What can hang from each mark:
fefi: divopaf repi
divopaf: fefi fulurag
nogat: kovan repi
kekez: divopaf
kigi: divopaf repi
kovan: nogat
fulurag: kovan
sapus: divopaf repi
repi: kekez kigi nogat sapus

Every row comes from one small tree of marks. The marks that hang from a mark follow it in brackets, in alphabetical order. Every link used is in the known rows. Which tree was each row made from?
In the rows, 128 means zero.
Known rows:
nogat[repi]: [161 132 110 156 152 131 120 107 103 117 139 139 148 138 122 125 127 130
 105 129 105 136 128 106 140]
kovan[nogat[repi[kekez[divopaf[fulurag]] kigi sapus]]]: [107 130 175 205 161 122 151 121  91 131 145 169 131 124 139 159 118 115
 110 208 104 140 145 127 119]
sapus[divopaf[fefi fulurag] repi]: [164 103 131 228 130 141  97 132 140  97 155 132 165 135  62 126 151 142
  86 124  85 135  86 108  95]
kekez[divopaf[fefi[repi[nogat sapus]]]]: [100 130 157 220 165 116 161 180  82 117 126 146 158 177 108 142 131 135
 107 122 124 144 152  75  66]
fefi[divopaf[fulurag[kovan]] repi[kekez sapus]]: [ 86 111 116 234 137 113 178 180  72 106 157 169 142 144 150 145 172 142
  76 190 110 146 106 109  86]
kovan[nogat[repi[sapus[divopaf]]]]: [131 105 123 182 165 123 118 149 100  82 121 163 127 134 124 159 143 139
 125 152  88 155  78 114 141]
kovan[nogat]: [120 109 141 154 146 126 122 162  94 120 108 150 137  91 112 161 121 136
 130 128 118 117 116 115 137]
repi[kigi nogat sapus[divopaf[fulurag]]]: [116 129 164 226 113 132 138 127 135 116 134 185 137 203 110 152 179 110
 120 190 108 173  88  93 144]
fulurag[kovan[nogat[repi[kekez kigi sapus]]]]: [116 112 129 178 186 120 146 149 112 178 137 199 118 131 153 141  97 110
 116 192  93 141  82 126 146]
fefi[divopaf repi[kigi]]: [ 96 113 127 220 144 123 154 147  84 164 154 135 169 138 102 137 162  94
  81 141 113 126 111 102 147]
fulurag[kovan[nogat[repi]]]: [142 102 107 152 187 126 129 167 115 152 139 188 135 121 130 143 102 129
 116 166  94 122 100 120 157]
sapus[divopaf repi[kigi nogat[kovan]]]: [125 106 117 180 140 154  94 111 147 165 151 147 140 186  65 141 126 103
 112 176  62 141  92 114 176]
sapus[divopaf[fefi fulurag] repi[kekez nogat]]: [146 123 158 220 135 128 102 122 133 126 136 141 140 192  81 142 138 143
 103 142  87 129  95 115 107]
repi[kekez[divopaf] kigi nogat sapus]: [ 59 160 192 194 143 108 180 113  90 175 131 171 126 204 142 154 129 103
 132 191 113 151 142 101 103]
repi[kekez kigi]: [124 143 159 175 129 114 140 106 109 199 133 139 136 121 130 138 115  93
 107 147 113 122 121 116 124]
repi[kekez[divopaf] nogat[kovan] sapus]: [ 70 142 157 146 137 125 161 142  83 124 124 144 114 174 139 166 117 154
 129 186  99 150 178 108 102]
repi[kekez[divopaf] kigi sapus]: [ 73 150 178 197 131 114 180 112  86 163 142 150 132 137 144 143 130 105
 117 176 114 142 136 101  84]
kigi[divopaf repi[kekez nogat[kovan]]]: [109 196 132 126 121 165 119 159 108 142 126 122 120 165 125 152 106 120
 100 167 104 137 243 113 114]
repi[kekez nogat sapus[divopaf]]: [ 99 145 149 177 125 107 144 133 101 113 106 164 112 201 135 160 157 145
 144 158 100 157  86  97 111]
fulurag[kovan[nogat[repi[kekez[divopaf] kigi]]]]: [114 122 144 164 189 123 166 149 108 206 155 188 133 131 134 150  82 111
 113 210  87 113 124 131 137]
fulurag[kovan[nogat[repi[kigi]]]]: [143 102 115 170 187 129 133 154 126 189 148 197 138 125 122 137  94 104
 110 182  87 129  95 122 173]
kigi[repi[kekez sapus]]: [132 179 150 177 110 139 129 136  79 103 107 137 122 121 163 144 142 122
 110 133 116 157 135 117  92]
fefi[divopaf repi[kekez nogat sapus]]: [ 57 130 133 210 153 103 166 148  60 112 118 151 136 196 142 161 166 132
 111 148 115 147 114  99 116]
nogat[repi[kekez[divopaf[fefi fulurag]]]]: [156 151 160 192 155 122 153 118  99 133 160 126 153 142 128 132 112 141
  83 151 110 119 168 119  87]

Which tree is each row?
[143 106 119 205 141 130  97 132 130 122 143 126 161 139  61 126 138 136
  98  92  84 124  64 107 106] => sapus[divopaf[fefi] repi]
[144 125 103 188 142 127 126 117 106  76 143 152 138 164 126 132 157 138
 112 145  87 165  84 100 125] => nogat[repi[sapus[divopaf]]]
[105 151 137 172 149 115 161 101  69 107 141 145 133 156 155 136 127 139
 108 164 100 141 148 106  86] => nogat[repi[kekez[divopaf] sapus]]
[129 176 144 147 119 152 116 148  91 113 105 143 107 158 152 150 124 123
 115 158 104 162 173 121 131] => kigi[repi[kekez nogat[kovan] sapus]]
[126 105 138 201 168 123 123 138 115 124 133 170 134 136 122 153 135 110
 119 169  88 154  73 115 159] => kovan[nogat[repi[kigi sapus[divopaf]]]]
[128 134 153 191 164 129 146 122  99 174 168 124 134 136 135 130  92 111
  76 165  93 145 159 118 112] => nogat[kovan repi[kekez[divopaf[fefi]] kigi sapus]]
[128 125 131 191 144 128 167 174  83 144 141 161 152 124 129 141 118 133
  83 198 104 121 164 101  54] => fefi[repi[kekez[divopaf[fulurag[kovan]]]]]
[ 89 133 141 166 145 131 136  99  83 135 140 125 148 130 103 137 112 134
 116 159  89 111 147 119  77] => sapus[repi[kekez[divopaf]]]
[104 118 123 151 134 138 122 152 103 100 121 152 125 168 126 151 135 137
 124 154 108 165 143  99 145] => repi[nogat[kovan] sapus]
[121 103 102 166 187 126 136 169 109 124 134 198 128 129 141 144 111 137
 120 172  93 149  85 118 142] => fulurag[kovan[nogat[repi[sapus]]]]
[ 82 153 139 146 140 143 138 127 128 210 147 133 113 175 113 150  94  96
 103 190 103 130 208 104 141] => repi[kekez kigi[divopaf] nogat[kovan]]
[ 94 129 123 211 131 154 117  97 134 142 175 137 156 136  78 119 135  95
  88 175 107 137 164 107 103] => sapus[repi[kigi[divopaf[fulurag]]]]
[159 167 132 130 117 166 101 154 108 125 113 137 134 152 116 146 121 116
 111 146 106 146 183 118 163] => kigi[repi[nogat[kovan]]]
[147 142 117 167 138 160 123 109 127 170 179 118 128 130 121 127  99 102
  64 205  93 130 216 117 132] => nogat[kovan repi[kekez kigi[divopaf[fulurag]]]]
[144 114  90 157 153 148 116 130  98  92 148 133 132 130 135 131 122 139
  97 150  93 162 141 111 140] => nogat[kovan repi[sapus]]
[157 117 151 245 141 118 133 173  95  98 127 127 148 116 130 134 142 133
  72 119 133 150 134  93  46] => divopaf[fefi[repi[kekez sapus]] fulurag]
[108  85 114 216 158 134 158 202  91 117 154 172 160 118 106 156 160 138
  84 187 108 124 113 115 130] => fefi[divopaf[fulurag[kovan[nogat]]] repi]
[ 69 145 181 170 138 126 161 128  94 178 137 154 117 181 137 155 115 111
 119 207  99 152 167 109 122] => repi[kekez[divopaf] kigi nogat[kovan] sapus]
[130 130 149 187 141 148 147 108 102 141 178 140 131 136 141 134 113 114
  74 224  89 154 182 121 116] => nogat[kovan repi[kekez[divopaf[fulurag]] kigi sapus]]
[104 141 121 199 146 129 145 146  98 185 138 125 143 132 118 133 113  86
  81 161 116 122 180  89  73] => fefi[repi[kekez kigi[divopaf]]]
